Each row comes from the steps of one path. Every step used is in the known rows, and no mark comes twice. Write the path behind each row, first mark first.
Known rows
A -> Q -> J: [ -0.5  45.8 -10.1   9.9 -24.1  -1.4  -7.3 -11.7  39.8  17.1  33.7  -8.8
 -11.7 -16.0  -9.9  32.0   3.6  22.5   8.9  15.0]
J -> B -> C -> R -> A -> Q: [-24.9 -20.0 -32.1  37.4 -44.7  14.9 -34.5 -10.9   2.4 -38.6   1.0  11.1
 -33.4 -64.3 -32.9  -6.8  -1.9   4.0  49.3   5.4]
R -> J -> B -> C: [ -5.1 -19.9  -4.5  15.7 -25.3  -3.1 -15.4  -6.0 -19.7 -22.9  16.8 -11.7
 -34.8   4.7   3.9 -34.4  14.3  10.0  28.1 -11.6]
A -> Q: [  0.4  13.0   2.2  19.4 -13.7   0.6  -2.8 -13.1  15.2   7.3   5.7   5.3
 -15.7 -22.4 -11.9  26.3   8.1  10.7   7.4  14.3]
J -> B -> C -> Q -> M: [-18.7   7.4  -2.7  -7.0 -37.1  19.7 -57.5  18.3 -19.2 -13.4  -0.2  -2.3
  -7.4 -22.1   8.4 -35.1 -16.4  39.7  25.7  -1.2]
C -> R -> A -> Q: [-12.7   0.4 -45.6  25.3 -10.1  19.5  -4.2 -13.5  20.4 -23.6   6.3   9.2
 -16.9 -53.5 -23.4  31.1  -8.5  -5.9  40.8  12.6]
Q -> J -> B -> C -> R -> A: [-28.1   2.6 -42.7   7.5 -46.3  10.8 -39.1   3.1  15.9 -33.9  22.6  -4.3
 -15.2 -32.6 -19.8 -27.7  -8.7   1.1  40.4  -9.8]
Q -> J -> B: [ -6.9  19.3 -10.3  -1.3 -18.5 -11.8 -24.5   7.0  17.9   2.2  30.6 -23.6
  -6.9   6.5  -2.4 -26.3  -0.1  -8.1  -3.5 -23.0]
R -> J -> B -> C -> Q: [ -6.7   2.4 -27.6   4.5 -21.9  -6.8 -27.8  -7.7 -29.4 -20.2  19.8 -16.5
 -30.4 -13.9  24.0 -44.8  -6.1  14.5  37.1 -11.4]
Q -> J -> B -> C: [-16.2  12.0   4.1   6.3 -47.3  -6.4 -39.4   1.4   7.6  -1.9  19.4  -9.2
 -16.4  -3.0  -8.8 -32.3   5.8  17.9   7.5  -8.5]
A -> Q -> J -> B: [ -4.4  32.6  -6.4  21.8 -29.6 -11.5 -26.2  -7.4  30.8  13.1  38.8 -16.8
 -24.9 -13.9 -14.9  -1.9   7.1   2.6   0.2  -6.0]
A -> B -> C -> Q: [  0.8 -16.6   0.0 -13.7 -41.4   9.4 -53.0 -13.8 -30.7   1.6 -10.4  24.6
   3.3 -46.8   4.7 -27.3 -19.9  33.7  13.5  -6.5]
A -> B: [ 13.1 -31.7   6.8  -4.7 -17.8   8.0 -21.7  -8.0  -9.2   5.0  -3.6  16.4
   8.7 -17.1  -5.3 -12.2  -5.2   4.2  -7.6 -19.7]
R -> A: [  2.1 -15.9 -25.2  11.0 -10.5  13.2   6.0  -3.5   1.3  -8.7  14.3   7.2
 -15.3  -5.7 -12.4   5.5  10.4 -19.7  13.3  -5.0]
R -> J: [ 10.6   3.9 -18.5   3.1   7.9   1.1  18.0  -7.3  -2.3  -9.8  22.7 -13.0
 -14.0  14.5  13.0   5.3   4.7   4.7  21.4  -3.5]
J -> B -> M: [-17.6  -2.6 -18.3   3.9  -4.4  10.5 -24.9   3.1  15.9  -4.1  -9.2  -3.4
 -23.5 -16.7  11.8 -32.8  -4.3  -5.9 -21.2 -42.7]
J -> B -> C: [-10.1 -21.9  12.6  13.0 -33.7  -1.8 -33.7   3.5 -16.0 -14.2  -4.8   2.3
 -21.7  -7.7 -11.5 -42.4   8.1   7.8   5.7  -7.1]
B -> C -> R -> M: [-33.4  -4.4 -30.2 -14.7 -14.6  18.1 -23.1  13.3   9.8 -35.5 -19.7  -0.4
   9.8 -29.0  -4.9   0.6 -15.9  22.6  28.5   8.2]

Which path is each row?
[-21.1  -7.1 -32.2  25.5 -39.2  23.8 -18.6 -17.2  10.5 -28.9  -3.7  21.2
 -24.0 -66.0 -29.3  25.9  -2.1  21.0  52.0  27.6]
B -> C -> R -> A -> Q
[  2.4   1.6 -33.4 -12.6 -63.6  21.3 -51.9 -16.5  -5.7  -0.8  31.7  15.3
 -10.0 -45.6  -6.7 -16.2 -12.6  26.6  29.0  -8.2]
R -> A -> B -> C -> Q -> J
[ -9.7   2.7 -38.3   6.4   1.4  11.8  -6.8  -3.0  14.2 -13.3  11.8 -17.3
 -38.3  -2.6  28.7 -26.8   0.7  -1.6   0.8 -46.5]
R -> J -> B -> M
[-11.9  48.1 -16.5 -13.6 -38.3  -0.8 -38.4  -5.2   4.0   5.6  20.9  -9.6
  -3.9 -22.1  14.8  -8.0 -18.4  41.8  25.0  18.3]
B -> C -> Q -> J
[-25.8 -14.3  -8.0   6.7 -23.6   2.1 -39.0   5.2 -10.9 -35.6 -20.3   1.3
  -3.8 -35.0  -8.6 -37.4 -17.4   8.9  25.4  -7.7]
J -> B -> C -> R
[-28.0  28.3 -13.3  18.8 -47.0  -1.3 -49.7  -3.9  26.5 -15.3  13.2  -8.8
 -18.2 -51.2 -18.1  -2.8 -13.0  34.3  34.4  10.1]
A -> Q -> J -> B -> C -> R
[-11.9  14.6  -7.1  -6.9 -25.9   1.7 -31.2  -6.4 -21.0  -3.7  -8.0   7.0
  -4.8 -29.2  13.5 -14.6 -14.2  33.2  24.7  14.6]
B -> C -> Q
[-39.0  15.1 -35.3 -14.2 -30.5   7.6 -47.9  20.3  27.1 -32.0   9.5 -21.7
   2.2 -18.1  -7.7 -25.0 -16.2  11.5  25.0 -11.8]
Q -> J -> B -> C -> R -> M
[-10.4  -3.6 -38.8   7.8  13.2  -2.7  -1.4  -0.4  -3.7 -37.2  15.4 -24.5
  -8.8 -11.4  14.3 -27.2 -16.0 -11.5  33.2 -24.2]
C -> R -> J -> B
[-30.4 -14.9 -27.0  28.7 -51.1  38.9 -45.8   5.5  10.8 -38.8   2.2  15.5
 -28.6 -58.5 -36.4   5.6  -4.1  26.6  58.1   9.6]
J -> B -> C -> R -> A -> Q -> M
[ -2.5  55.5 -30.3 -20.2  -8.6  -7.0 -21.9  -4.1  14.2  13.5  31.3 -20.3
   4.1 -11.4  21.8  -1.1 -24.1  15.6  10.1   4.3]
C -> Q -> J
[ -7.8  43.1 -29.3  -8.1 -16.0 -15.7 -37.8   3.1   5.2   6.9  35.8 -28.7
  -3.3  -7.0  19.2 -35.4 -19.9  -5.3   4.6 -22.6]
C -> Q -> J -> B
[  0.5 -38.8 -39.4  -1.0 -15.4  26.7 -21.4  -6.7  -4.1 -27.3  -3.2  20.8
  10.7 -52.6 -19.2  -5.3 -20.4 -14.5  25.0 -21.7]
C -> R -> A -> B
[ -1.6  27.8 -32.9  18.3 -32.4  13.5  -5.1 -16.1  38.2   8.8  48.1  -4.4
 -28.2 -24.6 -23.1  36.6  14.7   3.5  20.4  13.1]
R -> A -> Q -> J
[-39.4 -19.3 -28.8  -4.2 -21.0  10.1 -44.5  18.5   0.4 -42.3 -14.9  -8.0
  -0.6 -29.0  -9.9 -35.7 -10.1   1.1  19.9 -13.3]
J -> B -> C -> R -> M
[-27.9   1.4 -27.4  16.9 -46.0  49.1 -28.2  -0.8  15.7 -31.7  -1.8  22.0
 -17.3 -63.6 -33.1  40.0  -5.3  48.8  65.0  32.9]
B -> C -> R -> A -> Q -> M
[-14.7   0.5  -7.5   4.8 -32.1  -7.5 -49.7   0.1 -28.9  -8.5  -4.1  -1.9
 -16.4 -27.0  10.3 -49.8 -12.1  10.8  16.8  -8.1]
J -> B -> C -> Q
[-22.7  26.6 -41.7  17.3 -50.9  23.7 -27.1 -16.4  36.4 -19.4  23.7   7.9
 -20.7 -58.4 -28.6  32.8  -6.4  32.7  54.4  28.0]
B -> C -> R -> A -> Q -> J
